What can hang from each mark:
J797: J481 J489
J489: J462
J481: J309 J938
J617: J489
J469: J309
J938: J469 J481 J797
J462: J617
J309: J481 J489 J797

In the rows, 128 means zero.
Known rows, with every way that one mark hangs from another:
J489[J462]: [ 90 100 133 117 117 126 119 123 127 109 103 110 133 126 108 151 116 118
 143 131 119 121 189]
J481[J309[J489 J797] J938]: [140  99 134  26 125 149 127 133 137 153 138 109 127  81 193 118 126 144
 145 156 141 160  96]
J489[J462[J617]]: [100 103 135 155 117 128 117 102 128  95 105 117 120 119 108 141 119 122
 123 119  99 131 202]
J469[J309[J481]]: [147  90  83 158 110 148 104 126  75 146 124 132 141 111 146 132 136 117
 143 121 141 151 108]
J469[J309[J481[J938] J797]]: [137  92  82 140 102 154 107 113  75 144 114  90 147  75 175 129 149 124
 132 125 129 154  96]
J617[J489]: [137 132 132 153 111 128 123 155 139 135  55 122 113 126 130 131 120 126
 133 145 141 138 137]
J938[J797]: [117 143 124 128 111 105 129 105 147 120 114  78 132 101 110 133 128 127
 116 151 158 120 112]
J462[J617[J489]]: [147 134 133 200 116 132 121 116 137 113  79 133  99 118 130 116 127 131
 103 122 108 148 153]
J797[J481[J309] J489[J462[J617]]]: [136  89 124 114  99 138 102 127 111 118  24  90 120 129 128 140  92 122
 140 158 141  52 179]
J938[J469]: [121 128 147 119 126 153  58 134 152 118 145 115 132 124 115 116 123 141
 134 133 139 130 115]
J481[J938]: [122 122 165 128 133 150 124 112 119 139 101 132 134  85 195 122 129 147
 125 113 112 137 123]
J617[J489[J462]]: [109 112 136 146 103 126 116 152 139 122  38 109 117 125 115 146 112 119
 143 147 134 134 180]
J469[J309[J481[J938[J797]]]]: [141  92  99 158 107 152 103 110  77 150 107 117 145  80 173 130 137 126
 138 121 143 153 101]
J469[J309[J489]]: [153  84 106 167 103 114 107 139  98 155 159 146 126 132 136 133 131 115
 154 135 160 134 104]
J462[J617]: [141 132 131 183 127 132 125  97 130 108 130 138 110 118 129 114 133 133
 100 111 100 141 146]
J309[J481[J938]]: [125  90 118 109 116 195 112 112 106 127 113 120 134  76 177 126 133 138
 123 118 108 171 123]
J938[J469 J481[J309] J797[J489]]: [137 116 147  75  92 130  41 133 157 113  71  52 132  90  77 120 102 138
 134 194 171 184 114]
J469[J309]: [147 113 107 171 122 112 113 129  86 153 122 140 140 126 145 130 133 120
 145 119 147 125 110]
J309[J797]: [117 135 101 102 112 120 135 121 135 117 133  66 132 108 121 128 146 125
 114 145 121 125 113]
J309[J481]: [129  94  93 109 111 180 116 122 113 119 132 117 129 107 130 130 132 124
 125 130 119 165 125]
J309[J481[J938[J469]] J489 J797]: [118  55  98  72  72 202  76 120 143 114 179  60 119  63 149 124 147 134
 125 160 125 181  94]
J481[J309]: [148 129 117  49 149 129 132 145 129 147 124 142 132 132 141 121 113 131
 149 144 148 145 116]
J309[J481 J489[J462]]: [111  31  94  95  77 180 101 132 129 108 168 114 112 113 102 150 122 111
 149 154 131 173 161]
J309[J489 J797[J481]]: [128  84  96  99  74 123 116 131 131 112 182  58 113 122 106 136 132 118
 124 170 140  74 109]
J797[J481]: [132 116 124 132 111 129 114 124  98 117 122 104 129 135 126 134 111 127
 124 132 128  37 132]

Rows:
[138 124 167  42 153 170  78 133 137 152 109 137 141  87 198 107 110 159
 150 132 139 154 102] => J481[J309 J938[J469]]
[110 133 177 121 120 152  75 100 149 128 103  88 139  64 174 116 125 154
 121 132 141 132 103] => J481[J938[J469 J797]]
[135  70 109 161  98 113 102 136  98 146 147 137 128 130 126 144 125 111
 162 137 156 132 135] => J469[J309[J489[J462]]]
[116  98 125 104 106 196  79 103 127 118 114  88 137  61 162 122 131 143
 120 133 128 168 108] => J309[J481[J938[J469 J797]]]
[137 128 119 104  97 112 117 117 134 130  53  57 129 106 120 134 106 125
 127 178 182  65 111] => J938[J797[J481[J309] J489]]
[132 119 101  36 126 127 130 142 139 138  80  84 133 116 132 130 121 125
 146 168 150 140 129] => J481[J309[J797[J489[J462]]]]
[140  95  63 140  99 143 109 121  80 138 128  89 144  97 142 132 149 115
 133 133 137 149  98] => J469[J309[J481 J797]]
[130 129 149  24 142 164  83 128 142 144 112  94 144  73 193 107 123 157
 139 143 136 152  92] => J481[J309[J797] J938[J469]]
[113  30 121 122  81 198  96 106 124 107 151 121 108  78 150 139 125 127
 133 135 106 186 167] => J309[J481[J938] J489[J462[J617]]]
[124 116 155 130  78 129  38 121 157  99  74  43 129  86  69 125 113 136
 120 183 156 174 122] => J938[J469 J481 J797[J489]]
[135 113 136  49 114 143  47 145 133 107 142  84 136 108  86 115 114 141
 136 164 123 191 121] => J938[J469 J481[J309[J797]]]
[122 135 136  82 107 131  51 116 150 112 125  55 138 105 102 121 104 139
 128 168 178  66  96] => J938[J469 J797[J481[J309]]]
[118 136 146 131  96 135  55 118 179 118  76  53 130  95 103 121 121 136
 126 172 182 123 101] => J938[J469 J797[J489]]
[134 103 144  58  92 125  41 132 157 107 153  69 127  97  66 121 104 138
 137 190 166 190 108] => J938[J469 J481[J309[J489]] J797]
[118  84 159 169  89 153  96 105 104 113   9  83 121  96 166 140 103 132
 124 136 117  47 184] => J797[J481[J938] J489[J462[J617]]]
[126 103 130  79  89 104 107 124 133 113  43  57 131  92  80 144 102 121
 136 191 155 180 158] => J938[J481[J309] J797[J489[J462]]]
[156 106 119  95 108 138 110 146 111 141  41  98 125 136 141 131  98 126
 144 165 162  51 128] => J797[J481[J309] J489]
[108 105 104 112  83 125 115 123 122 107  61  29 131 109 114 145 127 118
 122 164 131  59 149] => J309[J797[J481 J489[J462]]]
[104 124 150 144  91 136  49 105 179 102  64  48 126  91  92 128 116 134
 123 168 168 124 137] => J938[J469 J797[J489[J462[J617]]]]
[116  86 132 142  86 136 101 130 110 114  26  75 126 131 119 152 100 117
 140 156 142  34 178] => J797[J481 J489[J462]]
[131  91 100  40 114 126 126 136 146 125 153  99 116 120 117 131 120 122
 145 167 142 152 137] => J481[J309[J489[J462[J617]] J797]]
[146 104  97  27 119 125 131 148 146 142 165 105 121 125 126 124 124 125
 148 172 157 151 101] => J481[J309[J489 J797]]
[130 128 138  95  94 136  47 123 158 120  70  44 133 102 107 122 102 137
 132 183 192  67  98] => J938[J469 J797[J481[J309] J489]]
[127 127 124 143  86 111 116 109 134 121  55  50 128 104 114 138 114 123
 117 170 172  57 117] => J938[J797[J481 J489]]
[139  71 109 180  98 114 101 126  97 139 148 141 122 127 127 139 127 112
 152 131 146 136 141] => J469[J309[J489[J462[J617]]]]
[119 115 122 100  91 111 113 115 134 120  41  48 132 105 109 146 101 120
 134 179 177  61 142] => J938[J797[J481[J309] J489[J462]]]
[112  82 157 142  90 151  97 120 104 122   8  78 130 101 166 147 100 130
 138 145 131  41 175] => J797[J481[J938] J489[J462]]
[148  93 153  44 136 153 122 138 132 161 135 153 124  96 197 118 113 146
 155 144 145 162 107] => J481[J309[J489] J938]
[126  59  63  77  69 174 114 128 137 111 190  64 112  94 109 134 149 115
 124 169 131 174 104] => J309[J481 J489 J797]
[128  96 111 136  83 145  38 116 142 125 155  72 134  90 104 125 127 128
 139 163 186 144  81] => J938[J469[J309[J481 J489]] J797]
[145  88 101 158 113 159 101 118  71 153 111 134 144  89 179 129 136 126
 142 113 133 156 106] => J469[J309[J481[J938]]]
[138  81 128 132  83 132  30 141 112 113 167  86 131 108  84 123 127 129
 140 158 132 184 113] => J938[J469[J309[J489 J797]] J481]
[116 124 117 104 103 132 123 110 110 115 115  51 137  91 152 129 135 134
 110 140 115  65 114] => J309[J797[J481[J938]]]
[122  85 137  21 119 147 123 131 137 144 126 101 130  80 183 129 120 140
 152 157 136 157 126] => J481[J309[J489[J462] J797] J938]
